Each row comes from the steps of one walk. Every step used is in the known rows, and no mark comes twice. Write the walk behind each row, first mark first.
Known rows
matad > muso > darebem: [ 18   1  18   1  19  -4  14   7   7  -9  -2   3  -3  25  30   7   2 -19
  11  22]
matad > muso > tefu: [ 24  16   5  17  27 -11  13   8   8  -6 -11  13 -12  28  20   5   7  -7
  10  32]
paze > tefu: [ 15  12   5  16   9  -9  -6  10  -6  -4   1  -4 -11   7  -5  -4   3  -6
  18  20]
tikudin > goli > darebem > tefu > paze > dizin: [  4 -33  -8  16   1   9  -5  -8 -23  -7  27   5 -14   2   6  17  25  -9
  21  13]
tefu > tikudin > goli: [ -9  -5  21   9 -11 -13 -19 -15 -25  23  21   9 -25 -18 -12  12   2  -5
   0   1]
goli > tikudin: [  7  -4  -2  16   2   8  -4   5 -24  20   3   1   1  -8 -18  11 -10  12
 -18  19]
tefu > tikudin > goli > darebem: [  2 -19  15  11  -9 -11 -14  -7 -35  15  28  11 -25 -14 -14  15   9  -7
   2  -1]
darebem > paze: [ -2   6  10  13   3  -5   1  -9  13  -4 -14  -8  -7   8  12  16   8 -10
   9   9]
goli > tikudin > tefu: [ 25   0   2  20   8  -1   0  12 -37  20   0   5   2 -16  -6   4 -12  15
 -10  19]
muso > matad: [  5 -14   8  -5 -15 -17   3  10  27   5   2  -6  -5  19   0   0   5  -7
   1 -17]
matad > muso > darebem > paze > dizin: [ 10   7  20  17  15  -2  14  -5  18 -17 -12   0  -6  22  31  21   9 -27
  20  32]
paze > tefu > tikudin > goli: [  7   9  23  24  -1 -18 -21  -2 -26  15  18   3 -31  -7 -15   5   5 -10
  17  21]
darebem > paze > dizin: [-12   9   5  25  -6   4   1 -21  17 -13 -15  -5  -4  -6   4  22  12 -12
  13  15]
muso > tefu: [ 29   6   1  17   7  -1   0   2   5  -3  -4   6 -12   6   6   5  11 -10
  14  16]
tefu > paze: [ -6  -5  -1   8   1   5   9 -15  -5  -7 -12   7   2  -6  18   7  11  -3
  15  17]
tefu > tikudin > goli > darebem > paze > dizin: [ -6 -13  16  25 -12  -8 -14 -19 -24   7  20   9 -27 -19 -13  27  16 -14
   9   7]
matad > muso > tefu > tikudin > goli > darebem > paze: [ 25   4  19  32  24 -20   5   0  -9  -1   2  16 -32  25  17  23  17 -16
  17  35]
matad > muso > darebem > tefu > tikudin: [ 20  13  31  16  26 -17   8  -3   0  -6   0  -5  -7  20  36  21  12 -15
  16  30]
goli > tikudin > tefu > paze > dizin: [ 16  -2  -2  33   2   8   4  -4 -36  10  -8  12   5 -29  -1  13  -2  11
   2  33]
tikudin > goli: [ -3 -22   0  -7  -7   4 -13   0 -13  16  22   5 -18   6  -5  -1  -1  -6
   4  -2]
darebem > tefu > tikudin > goli: [  1   4  21  19   4 -18 -18 -17 -19  14  19  -8 -18  -6   7  22  16   2
   8  11]

Which walk is each row?
[ 17 -18  -6  19  16  -2  10  -1 -18 -21   6  -4   4   7  20  17  28   0
  19  13]
goli > darebem > tefu > paze
[ 17  -6   8  22  12 -15   0   0 -24 -11  15  -7  -3  -2   5  21  23   2
   7   4]
goli > darebem > tefu > tikudin
[ 13 -16  -2  14   8  -3   8   5  -6 -17   0  -3  -5  12   7  16  16 -10
   9   3]
goli > darebem > paze
[ 10  22  22  28   4 -21 -12  -3 -18   5   4  -1 -20 -11 -11   5   5  -6
  14  21]
paze > tefu > tikudin
[ 23  -8  34  11   1  -9 -13 -12 -12   6  22 -13 -15  -4  23  24  17 -24
  22  12]
muso > darebem > tefu > tikudin > goli
[ 29   1  28  17   6  -5  -1   0   8 -10  -4 -15 -13  11  24  18  12 -37
  34  24]
muso > darebem > paze > tefu
[ 18   1  31  13  22 -15   2  -3  -7   2  13  -1 -16  22  34  21  12 -18
  17  29]
matad > muso > darebem > tefu > tikudin > goli
[ 13 -33  -4   3   6   0  -9   6 -25   2  34  -1 -17  14   3   9  17  -5
  11   1]
tikudin > goli > darebem > tefu
[ 15 -27   2  13   4  -3  -9   9 -20   0  24   1 -28  18  -3  10  14 -18
  21  11]
tikudin > goli > darebem > paze > tefu
[ 20  12   4  24  28  -6  18  -1   6 -12 -18  17 -11  24  31  10  15  -8
  19  42]
matad > muso > tefu > paze
[  3   3   4  18  14  -4   5 -17  -3 -10  -6  -9   3   3  30  17  24   4
  20  23]
darebem > tefu > paze
[ 10 -35  -4   8   7   3  -4  -1 -27  -2  28   2 -15  11  11  13  22  -6
  19   9]
tikudin > goli > darebem > tefu > paze
[ 19   3  20  13  28  -7  16  -2   5 -14  -7  -3   0  27  49  18  16 -16
  24  37]
matad > muso > darebem > tefu > paze
[-16  -2  -7  20  -9  14   8 -26   2 -17 -14  11   4 -20   9  13  15  -5
  19  23]
tefu > paze > dizin
[  4  13  27  31   2 -20 -16 -12  -8   7   2  -6 -32   3   0  20  12 -18
  23  26]
darebem > paze > tefu > tikudin > goli
[ 25  -3  39  20  -1 -11 -12  -8  -4   2  10 -10 -27   3  17  24  12 -40
  36  25]
muso > darebem > paze > tefu > tikudin > goli
[ 23  12  26  18  25 -13  12   7  11 -13 -10  -4 -12  34  34  15   8 -28
  26  39]
matad > muso > darebem > paze > tefu
